What can hang from each mark:
vuvofi: kofab loru
gifun: kofab
kofab: fozivom loru suba vuvofi
fozivom: kofab loru suba
loru: gifun kofab vuvofi
suba: fozivom gifun

Every row comes from one small tree of marks. Brackets hold a mark, then the marks that hang from it, in alphabetical order. Every link used is in the known rows. Which tree was each row made from?
Known rows:
{fozivom {loru gifun vuvofi}}: [-0.07 -0.25 -2.14  2.23  2.52 -0.98  2.00 -2.72 -0.99  0.22  5.12  2.29
  0.31 -0.55 -2.02  1.70 -0.61  2.44  0.38  1.50 -1.06  3.48  3.36  2.55
 -1.75]
{suba fozivom gifun}: [-0.85 -0.02 -2.45  0.77 -3.34  1.86  1.97  2.84 -1.39 -4.22  5.20  0.60
 -3.45 -0.86 -1.29  5.18 -3.19  0.82 -1.68 -0.71 -0.50 -1.07  3.84  3.52
  0.24]
{vuvofi {loru gifun {kofab {fozivom suba}}}}: [ 0.29 -1.32 -4.06  1.91  0.29 -0.34  0.38 -0.47 -0.39 -1.26  2.97  0.51
  2.16 -0.59  1.96  0.45  2.87  0.29  0.47 -2.22 -0.72  1.76  2.56  1.14
  1.22]
{fozivom kofab {loru vuvofi} suba}: [ 0.45 -0.49 -2.15  2.12  2.11 -2.43  3.08 -1.49 -0.61  2.57  3.59 -0.02
 -2.85  1.07  1.28  2.60 -1.28 -2.89  0.72 -2.59  0.69 -0.30  5.00  3.67
 -4.19]
{kofab fozivom suba {vuvofi {loru gifun}}}: [ 1.28  1.23 -3.12  0.82 -2.23  4.01  0.15  2.79 -1.58 -2.68  0.96  1.88
  3.02 -3.47  1.58 -0.23 -0.12  1.97  0.07 -2.92 -1.28  2.94  2.54 -0.09
  4.98]
{fozivom loru}: [-1.85  0.64 -3.08  1.12 -1.48  2.89  1.53 -1.13 -1.44 -0.70  4.97 -0.53
 -2.94 -0.66 -1.98  2.84 -0.90  0.56 -0.53  0.14 -0.59 -0.61  3.65  3.83
 -3.07]
{suba {gifun {kofab loru vuvofi}}}: [ 0.04  0.67 -4.09  3.10 -2.72  4.37  0.87  1.30 -0.87 -3.83  0.39  0.53
 -2.18 -3.27  1.18  2.64 -3.70 -0.29 -1.05  2.41 -1.46  0.74  4.05  1.96
  4.35]
{suba gifun}: [-1.54  0.40 -3.26  0.89 -2.01  0.91  1.32  0.79 -1.52 -3.95  4.69  0.09
 -2.45 -1.52 -0.91  3.33 -2.53  0.53 -1.25  1.93 -1.52 -0.20  4.00  4.03
 -0.15]
{gifun {kofab loru}}: [-1.51 -0.16 -5.37  3.17 -2.28  6.65 -0.42 -0.38 -0.60 -3.31  0.47  0.42
 -2.16 -2.30  1.41  1.11 -0.31 -1.58 -0.61  4.23 -0.80  0.48  2.52  1.50
  1.36]
{loru gifun {kofab suba} vuvofi}: [ 0.89 -0.84 -3.12  2.92  3.75 -4.34  1.27 -2.32 -1.04 -2.65  3.95  2.92
  4.54 -1.19  0.93 -1.11  0.23  3.69  1.61  2.05 -1.36  6.81  3.46  1.34
  1.30]
{loru vuvofi}: [-0.29 -0.49 -3.78  1.19  1.12  0.10  0.58 -1.21 -1.54 -3.52  5.25  2.01
 -1.72 -1.41 -0.42  0.36  0.14  1.31 -0.08  4.41 -1.00  2.75  3.15  2.92
 -1.25]
{gifun {kofab suba}}: [-1.50  0.78 -5.20  0.80 -2.45  5.82  0.28 -0.02 -0.89 -4.29  0.37  0.57
 -1.29 -1.66  0.38  0.84 -0.44 -1.67 -0.37  3.86 -0.79  0.75  2.73  3.01
  1.35]
{vuvofi {kofab loru {suba gifun}}}: [-2.32  0.87 -2.58  2.89 -1.93  4.16 -0.55  1.34 -1.74 -3.11 -0.77  0.56
 -0.88 -2.64 -0.18  1.73 -1.39 -1.80 -0.44 -1.71 -1.42  0.49  3.02  3.52
  1.92]
{fozivom {kofab suba} {loru gifun vuvofi}}: [ 0.28  0.01 -1.66  2.68  2.98 -2.88  2.65 -1.41 -0.93  1.93  3.20  2.16
  1.74 -0.14 -0.40  1.44 -2.06  0.28  1.07 -2.49 -0.64  2.94  4.48  2.57
 -2.37]
{fozivom {loru kofab} suba}: [-0.80 -0.07 -2.96  1.99 -0.02 -0.10  2.46 -2.08 -0.62  0.46  4.14 -2.04
 -2.28  0.73  0.80  2.74 -0.19 -0.69  0.62 -2.05  0.34 -0.41  4.41  3.59
 -2.53]
{kofab vuvofi}: [-0.50  1.80 -3.63  0.45 -2.57  1.73  1.10  0.87 -2.06 -3.55  4.38  0.22
 -2.80 -2.64  0.33  0.97 -0.41  0.66 -0.78  1.75 -0.88  1.58  4.01  3.25
  0.24]
{loru {kofab {suba fozivom}} vuvofi}: [ 0.94 -0.88 -3.51  2.22  1.17 -0.93  1.08 -0.16 -1.22 -4.01  4.19  1.62
  0.71 -1.16  0.77  0.40 -0.85  2.47  0.85  0.43 -0.23  3.87  3.61  1.71
  0.90]
{kofab fozivom {loru gifun} vuvofi}: [ 1.50  0.29 -2.60  3.23 -1.74  2.96  0.04  1.23 -1.53 -2.01  1.48  1.70
  2.30 -4.03  2.85  0.29 -1.46  3.40 -0.13 -0.42 -1.56  3.24  2.71 -1.86
  3.71]
{suba {fozivom kofab} gifun}: [-0.44 -0.22 -2.32  0.83 -2.89 -0.62  2.52  3.01 -1.18 -2.59  4.51  0.23
 -3.55 -0.35 -0.11  5.37 -3.83 -1.24 -1.42 -3.13 -0.10 -1.89  4.70  3.56
 -1.32]
{gifun {kofab vuvofi}}: [ 0.05  1.35 -5.12  0.59 -2.76  4.35  0.78 -0.11 -0.91 -3.99  0.95  0.55
 -2.82 -2.52  0.80  0.94 -0.44 -1.57 -0.74  4.07 -0.71  1.20  3.44  2.87
  2.18]
{suba {fozivom {kofab vuvofi}} gifun}: [ 0.62  0.69 -2.06  1.02 -3.41 -0.79  2.86  3.79 -1.40 -2.62  4.11  0.45
 -3.59 -1.22  0.30  5.00 -4.35 -0.74 -1.45 -3.78 -0.09 -1.05  5.35  3.37
  0.48]
{fozivom {loru gifun {kofab vuvofi}} suba}: [ 0.65  0.64 -1.91  2.63  1.11 -2.51  3.26 -2.15 -0.60  1.45  3.67 -0.58
  0.20  0.12  1.30  2.18 -0.19  0.75  0.96 -2.63 -0.09  2.47  4.84  2.71
 -0.43]
{suba fozivom}: [-1.42  0.04 -3.33  0.11 -3.19  3.17  1.15  1.72 -1.54 -3.64  5.72  0.57
 -3.65 -0.51 -0.89  3.36 -0.27  0.38 -1.23  0.19  0.23 -0.57  2.88  3.17
 -1.97]

Write each row's tree:
[-0.47  1.20 -1.79 -0.23 -1.28  2.79  0.23 -0.48 -1.56 -1.34 -0.51  1.08
  1.28 -1.53 -1.50  1.50 -0.16 -0.97  0.16 -3.13 -1.05  0.81  2.46  2.59
  0.23]	{vuvofi {kofab {fozivom {loru gifun}} suba}}
[-0.51 -0.15 -3.59 -0.23 -1.80  3.98 -0.94  0.71 -0.98 -1.70 -0.41  0.20
 -1.89 -1.18  0.53  1.05  3.62 -4.54 -0.43 -3.66 -0.23 -1.58  1.90  3.20
  0.70]	{vuvofi {kofab {fozivom suba}} loru}
[-2.66  1.02 -2.98  2.50 -1.84  4.89 -1.05  0.59 -1.85 -2.89 -0.34  0.57
 -1.01 -2.43  0.10  0.61  0.60 -2.15 -0.18 -1.15 -1.02  0.78  2.41  3.31
  0.55]	{vuvofi {kofab loru suba}}
[ 1.62 -1.92 -2.36  4.03  1.94  1.42  0.19 -0.59 -0.76 -0.89  1.93  2.59
  2.64 -1.80  3.59  0.29 -0.44  2.11  0.76  0.96 -0.92  3.50  2.03 -1.58
  1.89]	{kofab {fozivom suba} {loru gifun vuvofi}}
[ 0.02 -1.27 -4.76  1.24 -1.12  1.89 -0.07  0.33 -0.75 -2.28  2.97 -0.68
 -0.45 -0.98  1.98  0.58  2.36 -0.71  0.14 -2.27 -0.32 -0.27  2.74  1.63
  0.58]	{vuvofi {loru {kofab {fozivom suba}}}}
[ 0.67 -0.64 -2.44  1.73  0.20  2.05  2.18 -0.57 -0.48 -0.94  3.82  2.56
 -1.24 -0.10 -1.71  3.47 -1.16  1.15 -0.34  0.25  0.17  2.04  2.98  2.10
 -0.30]	{suba {fozivom {loru {gifun kofab} vuvofi}}}
[ 0.54 -0.13 -1.21  1.35 -0.98  1.12  2.36  1.05 -1.06 -1.75  3.55  1.53
 -3.19 -0.61 -2.94  5.38 -3.71  0.36 -1.06 -2.97 -0.30 -0.15  4.13  3.85
  0.45]	{suba {fozivom {loru {vuvofi kofab}}} gifun}
[ 1.33 -0.49 -2.29  0.20  1.04 -0.33  0.49 -0.71 -1.18 -2.92  1.12  2.03
 -1.12 -1.44  0.10  1.22 -0.54 -1.32  0.03  0.89 -0.90  1.51  3.05  2.95
  0.94]	{loru {vuvofi {kofab {fozivom {suba gifun}}}}}
[-0.43  1.11 -2.71  3.92 -2.11  0.92  1.28  3.03 -1.75 -1.38  1.17  0.16
 -0.67 -3.11  2.80  1.73 -4.16 -0.73 -0.19 -3.53 -0.91  0.71  5.17  1.93
  1.85]	{fozivom {kofab loru {suba gifun} vuvofi}}
[-0.63  0.19 -1.71  1.95 -0.25 -1.83  3.61  0.11 -0.59  2.19  3.11 -1.61
 -3.46  1.01  0.87  4.98 -3.42 -3.38 -0.17 -4.58  0.29 -2.69  5.70  4.64
 -3.26]	{fozivom kofab loru {suba gifun}}
[ 0.87 -0.30 -3.04 -0.19  0.82  0.47 -0.33 -1.24 -1.54 -3.40  1.81  2.34
 -0.88 -1.85 -0.65  0.08  0.83 -0.53  0.06  1.90 -1.09  2.14  2.45  2.59
 -0.04]	{loru {vuvofi {kofab fozivom}}}
[ 0.79  0.17 -2.81  0.05  0.70  1.51 -0.42 -0.60 -1.70 -3.68  0.83  2.45
  0.28 -2.17 -0.41 -0.30  0.11 -0.38  0.31  1.06 -1.05  2.55  2.38  2.49
  0.84]	{loru {vuvofi {kofab fozivom suba}}}
[-0.29  2.16 -2.28  1.48 -1.63  0.58  2.50  1.04 -1.64  0.96  2.40 -0.63
 -1.73 -1.42  0.23  2.16 -3.07 -1.00  0.21 -4.82 -0.09 -0.01  5.36  3.39
 -1.60]	{fozivom {kofab suba vuvofi} loru}
[ 2.39  0.06 -2.72  1.31  0.24 -3.50  1.88 -0.97 -0.88 -1.82  2.68  0.54
  3.02 -1.42  3.22  0.31  0.22  2.28  0.89 -1.12 -0.93  3.89  3.87  0.15
  2.20]	{loru gifun {kofab {fozivom suba} vuvofi}}
[ 0.10  0.07 -2.19  0.85  0.45  0.70  0.63  0.67 -1.50 -3.65  1.86  2.78
 -1.15 -1.59 -1.40  1.70 -1.11 -0.62 -0.21  0.14 -0.75  2.27  3.24  3.90
  1.30]	{loru {vuvofi {kofab {suba fozivom gifun}}}}
[ 0.13  0.83 -2.54  2.05  0.16  1.67  2.93 -1.85 -0.24  1.14  1.60  0.40
 -1.06  0.02  0.68  2.73 -0.38 -1.36  0.25  0.07 -0.04  1.40  3.87  2.96
  0.15]	{fozivom {loru {gifun {kofab vuvofi}}} suba}
[ 0.02 -0.88 -4.17  1.91 -0.15  1.00 -0.04  0.35 -0.80 -2.19  2.34  1.10
  3.62 -1.57  1.18 -0.17  2.00  1.41  0.64 -2.50 -1.22  2.64  2.28  0.66
  2.27]	{vuvofi {loru gifun {kofab fozivom suba}}}
[ 1.37  0.43 -4.35  0.85 -3.17  4.31  0.82  1.83 -0.68 -4.07 -0.21  0.65
 -1.34 -3.10  0.72  2.49 -2.68 -0.69 -1.15  0.94 -1.48 -0.21  3.55  1.77
  5.05]	{suba {gifun {kofab fozivom {vuvofi loru}}}}
[ 0.66 -0.06 -3.53  1.04 -1.91  0.33  0.70  0.70 -1.34 -4.43  2.24 -0.51
  2.00 -2.04  1.30  1.36 -2.81  2.26  0.23 -1.14 -1.44  1.04  3.77  1.04
  2.17]	{loru {kofab fozivom {suba gifun}}}
[ 1.74  1.91 -1.70  0.79 -1.92  3.15  1.59  1.18 -1.74 -1.06  1.33  1.24
  2.74 -2.96  0.42  1.16 -2.93  3.23  0.33 -3.00 -1.22  2.73  3.38 -0.01
  3.08]	{kofab {fozivom {loru gifun}} suba vuvofi}
[ 2.40 -1.47 -4.04  1.03  1.42 -2.13  0.33 -1.84 -1.17 -3.75  3.78  1.15
  1.25 -1.77  1.35 -0.54 -0.30  2.72  0.85  2.10 -1.02  3.24  3.31  0.40
  0.58]	{loru {kofab fozivom} vuvofi}
[-1.57 -0.51 -3.27  3.47 -0.59  0.37  1.32  0.65 -0.99  0.44  2.64 -1.02
 -2.83 -0.18  4.01  1.97 -0.36 -3.75  0.12 -2.02  0.41 -1.26  4.17  2.72
 -2.99]	{fozivom {kofab loru} suba}
[-0.51  0.76 -3.45  3.21 -1.88  0.60  0.89  1.55 -1.65 -0.90  2.69 -0.27
 -2.32 -2.52  2.74  1.07 -1.52 -1.19 -0.25 -1.79 -0.38  0.47  4.68  1.95
 -0.89]	{fozivom {kofab loru vuvofi}}
[ 0.44  0.58 -2.84  1.84 -1.17 -1.58  2.64  2.48 -0.93  0.04  2.23 -0.73
 -3.27 -0.88  3.19  2.91 -1.43 -3.97 -0.42 -4.45  0.14 -1.24  5.47  4.16
  0.52]	{fozivom {kofab {vuvofi loru}} {suba gifun}}
[-1.57 -0.19 -4.94  2.04 -0.54  4.23 -0.05  0.19 -0.52 -2.13  1.39  1.88
  0.79 -1.43  0.08  0.46  2.36 -1.20 -0.17  0.94 -0.97  2.09  1.99  2.54
  2.07]	{vuvofi {loru {gifun {kofab suba}}}}
[ 1.73  0.34 -2.37  3.18 -2.73  4.01  0.74  2.74 -1.29 -2.16  0.67 -0.08
 -0.68 -3.58  4.17  2.03 -3.49  1.15 -0.36 -2.00 -0.90  0.52  3.66 -0.76
  4.58]	{kofab {fozivom {suba gifun}} loru vuvofi}
[ 1.62  0.83 -3.47  0.65 -2.97  3.68  1.68  0.74 -0.72 -3.02  0.11  0.23
 -1.60 -2.75 -0.10  3.34 -4.50  0.13 -1.02  0.88 -1.38 -0.37  4.08  1.78
  3.83]	{suba {gifun {kofab {fozivom loru} vuvofi}}}
[ 0.03 -0.17 -2.32  1.19  3.16 -2.84  0.63 -2.72 -1.19 -2.08  2.78  3.88
  1.13 -1.15 -1.20 -0.08  1.93  0.17  0.42  2.75 -1.46  4.94  2.74  3.41
 -0.37]	{loru gifun {vuvofi kofab}}
[-0.28  1.44 -5.36  1.41 -2.79  6.81  0.09  1.58 -0.87 -3.72 -0.62  0.92
 -1.26 -3.04  1.09  0.21  0.21 -1.97 -0.41  1.44 -0.66  1.43  2.99  2.39
  4.25]	{gifun {kofab suba {vuvofi loru}}}
